Each row comes from the steps of one walk. Every step used is in the known rows, and no mark comes twice. Write the walk behind each row, first mark first.
Known rows:
laku -> pepimus -> gibof -> niput: [-0.90 -0.98 -0.70  0.00  0.46  0.01 -1.91 -1.23  1.52  1.23 -1.02  5.06
  0.63  3.08 -0.23 -0.04  2.54 -1.50 -0.76  0.72 -1.21  1.05  1.63]
gase -> gibof -> fegug -> rumed: [-2.19 -0.12 -0.17 -0.14 -0.81  0.22  3.30 -1.01  1.79 -1.33 -1.31 -1.28
  4.49  1.04  1.96 -0.46 -0.17  3.98 -0.22 -1.75  3.53 -0.60 -0.72]
laku -> pepimus -> gibof: [-0.89  1.18 -1.37  0.30 -1.07 -0.19 -2.51 -0.57  2.32  1.55 -1.32  5.37
  0.33 -0.41 -0.08  0.13  2.90 -1.85 -0.58  1.58 -2.00  0.61  1.44]
rumed -> laku -> gase -> gibof -> fegug -> niput: [-0.28 -0.96  0.95 -1.21 -1.04  0.32 -1.77 -2.82 -2.01 -0.91 -1.75 -1.03
  1.17 -0.65  0.46 -0.45 -0.84  4.07  0.08 -1.94  4.86 -0.27 -0.31]
pepimus -> gibof -> laku -> gase: [-0.64  0.91  0.48 -0.38 -0.03  0.37 -2.47 -3.94 -1.65 -1.46 -0.85  0.16
  0.63  0.98  0.39 -0.09  1.42 -1.47 -0.92 -1.56  4.70  1.14  0.96]
laku -> gase -> gibof: [-0.53  2.67  0.02  0.06 -2.39  2.00  3.23 -3.01  3.31 -2.16 -1.99 -1.23
  0.77  1.62  0.35 -0.48 -0.42  1.89  0.03 -2.59  1.91 -0.60 -0.51]
fegug -> laku: [ 0.10 -1.54  0.25  0.11  0.26 -2.16  0.64  0.06  1.97  0.68  0.32 -1.30
  0.86  0.16 -0.94  0.06  1.11  0.12  0.21  1.83 -1.14 -0.46  0.04]
rumed -> laku -> gase -> gibof -> niput: [-1.02 -1.24  1.47 -1.04 -0.98  2.17  3.14 -3.21 -1.41 -1.58 -1.93 -1.25
  0.93  4.99  0.04 -0.68 -0.62  2.06 -0.32 -2.79  2.30  0.42 -0.09]
niput -> rumed -> laku -> pepimus -> gibof: [ 2.84  0.25 -0.54 -1.19 -1.35 -0.02 -4.10 -0.78 -1.67  2.93 -1.54  4.73
  2.83  0.02  0.83  1.25  3.14 -1.25 -0.10  1.51 -1.55  0.97  1.80]
laku -> pepimus: [-0.30  1.98 -2.15  0.47 -2.38 -0.43 -0.04 -0.70 -0.24  0.79 -0.30  4.95
  0.60 -0.58  0.46 -0.01  0.15 -0.26 -0.24 -0.29 -2.15  0.41  0.83]
pepimus -> gibof: [-0.22 -0.58  0.48 -0.18  1.04  0.13 -2.49 -0.26  2.79  0.52 -1.12  0.79
 -0.07  0.33 -0.29 -0.07  2.73 -1.27 -0.42  1.95 -0.02  0.45  0.65]
gibof -> fegug -> niput: [ 0.33 -1.48 -0.02 -0.41  1.18 -1.55 -4.20 -0.37 -0.96  0.55  0.15  0.30
  0.52 -2.09  0.38  0.16 -0.35  2.13 -0.09  0.10  3.17 -0.35  0.11]
rumed -> laku -> pepimus: [-0.58 -0.09 -1.06 -0.83 -2.32 -0.05 -0.13 -0.30 -5.18  1.23 -0.29  4.29
  0.75 -0.44  0.49 -0.29  0.16 -0.03  0.04 -0.44 -1.80  0.82  0.89]
pepimus -> gibof -> laku: [-0.25 -1.13  0.33 -0.67  2.09  0.79 -2.79 -0.99 -2.15 -0.12 -0.60  1.11
 -0.20 -0.01  0.26  0.03  2.59 -1.38 -0.61 -1.55  2.68  1.29  0.56]
rumed -> laku -> pepimus -> gibof -> fegug -> niput: [-0.21 -2.05 -0.19 -1.12  0.21 -1.48 -6.54 -0.96 -2.82  2.03 -1.10  4.23
  0.96 -2.25  0.51 -0.28  1.99  0.89 -0.52  1.42  2.02  0.71  1.31]
pepimus -> gibof -> fegug: [-0.30 -2.39  0.75 -0.31  2.14  0.47 -2.73 -0.66  1.65  0.60 -0.99  0.90
  0.24  0.03 -0.28 -0.01  2.68  1.31 -0.77  1.62  6.01  0.19  0.45]
gibof -> laku -> pepimus: [-0.56  1.40 -2.16  0.09 -1.30  0.28 -0.51 -1.18 -4.71  0.45  0.12  5.39
  0.52 -0.77  0.76 -0.09  0.18 -0.43 -0.51 -3.14  0.37  1.11  0.79]
laku -> gase -> gibof -> fegug -> niput: [-0.14  0.72  0.01 -0.04 -1.03  0.12 -1.75 -2.72  1.88 -0.97 -1.49 -0.69
  1.05 -0.62  0.61 -0.20 -0.66  3.96 -0.18 -1.81  4.68 -0.45 -0.13]
rumed -> laku -> gase: [-0.33 -0.04  1.06 -0.84 -1.89  0.09  0.12 -2.87 -4.47 -1.16 -0.49 -1.21
  0.91  1.28  0.36 -0.63 -1.11 -0.08 -0.21 -0.41  2.75  0.34  0.56]
niput -> gibof -> fegug -> laku: [-0.10 -2.82  0.13  0.24  1.25 -1.37 -1.24 -0.34 -1.17  1.22  0.76 -0.86
  1.24  0.20 -0.73  1.77  1.66  2.98 -0.38  3.79  3.99 -1.01 -1.48]

Write each row's walk:
[-0.77 -2.28 -0.07 -1.03  0.18  0.33 -2.83 -1.01 -2.63  1.59 -1.13  4.48
  0.85 -0.02  0.45 -0.37  2.78  1.17 -0.92  1.27  4.42  0.73  1.22] => rumed -> laku -> pepimus -> gibof -> fegug
[ 4.13 -2.98  1.25 -1.71  0.70  0.42 -1.35 -0.35 -5.67  1.68 -0.15 -0.48
  3.18  3.37  0.66  1.12  0.08  0.53  0.39 -0.54  0.84  0.85  0.40] => gibof -> niput -> rumed -> laku
[-2.13 -0.14 -1.21 -0.54 -2.53 -0.89 -0.96 -0.88 -8.01  1.24  0.00  4.09
  4.71  0.15  2.40  0.92  0.07  2.73 -0.35  1.31  1.13  0.16 -0.19] => niput -> gibof -> fegug -> rumed -> laku -> pepimus
[-1.90 -2.55  1.12 -1.09 -0.38 -0.47 -0.65 -0.48 -8.05  0.39  0.58 -1.17
  4.49  0.87  2.15  0.83  0.01  3.33 -0.07  1.75  3.74 -0.15 -1.56] => niput -> gibof -> fegug -> rumed -> laku
[ 3.05 -1.04  1.67 -1.56 -0.58  0.13 -3.04 -3.43 -2.58  0.56 -1.14 -0.67
  3.57  4.44  0.66  0.99  1.29 -0.88 -0.28  0.53  3.34  1.20  1.40] => pepimus -> gibof -> niput -> rumed -> laku -> gase
[-0.71  1.00  0.79 -0.81 -2.56  2.24  3.08 -2.86 -0.87 -1.81 -2.08 -1.64
  0.85  1.73  0.18 -0.58 -0.59  2.20  0.04 -2.49  2.01  0.11 -0.57] => rumed -> laku -> gase -> gibof
[ 3.38 -0.68  1.33 -1.32 -1.16 -0.24 -1.22 -3.39 -4.57  0.14 -0.50 -1.20
  3.64  4.13  0.78  0.91 -0.87  0.15 -0.07 -0.75  3.14  0.81  1.05] => gibof -> niput -> rumed -> laku -> gase
[-0.04 -2.58  0.21 -0.18  0.50  0.19  2.70 -0.49  3.82  0.23 -1.16 -1.55
  1.17  0.75 -0.95  0.02  1.60  4.09 -0.25 -0.08  3.60 -0.95 -0.72] => gase -> gibof -> fegug -> laku
[ 3.15 -0.55 -0.84 -1.16 -1.78 -0.14 -1.54 -0.79 -5.30  2.48 -0.45  4.72
  3.55  2.50  1.09  1.27  0.23  0.12  0.15 -0.95 -1.33  1.06  1.46] => gibof -> niput -> rumed -> laku -> pepimus
[ 4.11  0.15 -0.74 -0.28 -0.07 -0.16 -3.52 -1.14  1.77  2.58 -0.90  4.30
  3.56  3.45  0.81  1.84  2.55 -1.27  0.02  0.67 -0.87  0.95  1.99] => laku -> pepimus -> gibof -> niput -> rumed
[ 4.36 -1.42  0.98 -1.68 -0.40  0.01 -1.71  0.11 -5.03  1.89 -0.28 -0.61
  2.94  0.60  0.81  1.23  0.29  0.62  0.65 -0.23  0.55  0.57  0.39] => niput -> rumed -> laku
[ 3.01 -0.49  1.09 -1.43 -1.43  2.37  1.14 -3.14 -1.57 -0.58 -1.89 -1.37
  3.28  1.95  0.96  0.67  0.01  4.62  0.13 -2.31  7.69 -0.02 -0.10] => niput -> rumed -> laku -> gase -> gibof -> fegug
[-2.26 -0.62 -1.20 -0.62 -2.38 -1.55  0.46 -1.00 -6.06  0.86 -0.38  3.77
  4.54  0.22  2.27 -0.43 -0.14  1.77 -0.41 -0.45  1.22  0.70  0.87] => gibof -> fegug -> rumed -> laku -> pepimus
[-0.76  1.89 -2.46  0.57 -1.22  0.78 -2.11 -1.11 -7.10  0.91  0.77  5.78
  0.40 -0.65  1.04  1.60  0.52  0.58 -0.48 -1.39  0.24  0.46 -0.37] => niput -> gibof -> laku -> pepimus
[ 5.13 -0.94  0.08 -0.78  1.45 -1.39 -7.74 -0.61  1.61  2.31 -0.67  0.55
  3.44 -1.26  0.74  2.03  2.04  0.92  0.20  1.43  3.23 -0.02  1.22] => pepimus -> gibof -> fegug -> niput -> rumed
[-0.16 -0.48  0.23  0.31 -0.64 -1.61 -1.18 -3.10 -0.82 -0.37  0.44 -1.48
  1.69  1.40 -0.31  1.65  0.64  2.40 -0.35  3.27  6.10 -1.11 -0.74] => niput -> gibof -> fegug -> laku -> gase
[ 3.89 -3.36  1.77 -2.02  1.46  0.36 -3.17 -0.65 -3.28  2.24 -0.91  0.15
  3.02  3.49  0.21  1.19  2.19 -0.52  0.30  0.80  0.94  1.24  0.77] => pepimus -> gibof -> niput -> rumed -> laku
[ 4.14 -0.94 -0.77 -0.47  0.25 -1.78 -3.08 -1.22  3.35  3.08 -0.86  3.30
  4.36  3.54 -0.06  2.02  3.70 -1.22 -0.13  2.06 -1.79  0.65  2.11] => fegug -> laku -> pepimus -> gibof -> niput -> rumed
[-2.13  0.27 -0.57 -0.91 -1.58 -1.24 -1.77 -0.79 -1.98  1.46 -1.34  4.08
  3.87  0.27  1.75 -0.25  2.50 -1.42 -0.30  1.68 -2.62  1.09  1.44] => fegug -> rumed -> laku -> pepimus -> gibof
[-0.73  2.07 -2.23 -0.10 -2.07  2.22  1.93 -1.38 -2.18  0.08 -1.23  4.85
  0.33 -0.47  0.82 -0.18  0.65  1.55 -0.35 -5.23 -0.04  0.85  0.30] => gase -> gibof -> laku -> pepimus
[-0.34 -1.51  1.00  0.05  0.33 -1.89 -1.49 -3.60  3.26 -0.51 -0.90 -1.08
  1.77  1.54 -0.70 -0.08  2.23  0.66 -0.95  2.83  6.20 -0.28  1.08] => pepimus -> gibof -> fegug -> laku -> gase
[-2.39 -0.31 -0.28  0.23 -0.15 -1.16 -0.78 -0.59 -3.19 -0.31  0.54 -0.59
  4.77  0.78  2.20  1.62 -0.05  3.20 -0.39  1.97  3.85 -0.77 -1.53] => niput -> gibof -> fegug -> rumed
[-0.81 -1.12  0.58 -0.29  0.65  2.15  3.07 -0.73  2.43 -0.75 -1.48 -0.25
  0.10  4.05 -0.45 -0.27  0.45  2.11 -0.04 -2.59  0.05  0.14 -0.63] => gase -> gibof -> niput
[-0.42  0.06 -0.22 -1.00  0.27  2.92  2.19 -1.22 -1.76 -1.28 -1.31  0.02
 -0.18  0.19  0.36 -0.21  0.47  1.97 -0.10 -5.29  2.02  0.48 -0.75] => gase -> gibof -> laku
[ 3.81 -0.55  0.93 -1.43 -1.50 -1.49 -4.63 -3.20 -5.01  0.64 -0.50 -1.21
  3.79  0.32  1.31  0.92 -1.11  1.83  0.13 -0.38  5.81  0.12  1.08] => gibof -> fegug -> niput -> rumed -> laku -> gase
[-2.27 -0.25  0.87 -0.66 -2.05 -1.05 -0.75 -3.46 -7.27 -1.19  0.00 -1.78
  5.05  2.06  2.18  0.86 -0.96  2.69 -0.35  1.58  5.72 -0.20 -0.83] => niput -> gibof -> fegug -> rumed -> laku -> gase
[-0.40 -1.14  0.40 -0.33  0.22  2.47  2.31 -0.68  1.96 -0.81 -1.55 -0.20
  0.34  0.42 -0.19 -0.41  0.66  4.57 -0.29 -2.14  5.36 -0.81 -0.68] => gase -> gibof -> fegug
[-0.23 -0.06 -0.42 -0.03  1.05  1.34 -2.34 -0.78 -7.39 -0.08  0.94  0.70
 -0.02 -0.17  0.44  1.85  0.37  1.03 -0.33 -1.22  2.64  0.28 -1.57] => niput -> gibof -> laku
[-0.13  0.03 -0.72 -0.21  0.94 -0.12 -5.35 -0.74 -7.49  0.50  0.92  0.80
  0.22 -1.77  0.84  1.72  0.07  0.89  0.00 -1.03  0.86  0.36 -1.43] => fegug -> niput -> gibof -> laku
[ 3.90 -2.22  1.26 -1.95 -0.06  2.02  0.87 -0.70 -3.04  1.22 -1.40 -0.82
  3.22  3.79  0.57  1.13  0.35  2.10  0.46 -2.11  0.43  0.43 -0.22] => gase -> gibof -> niput -> rumed -> laku
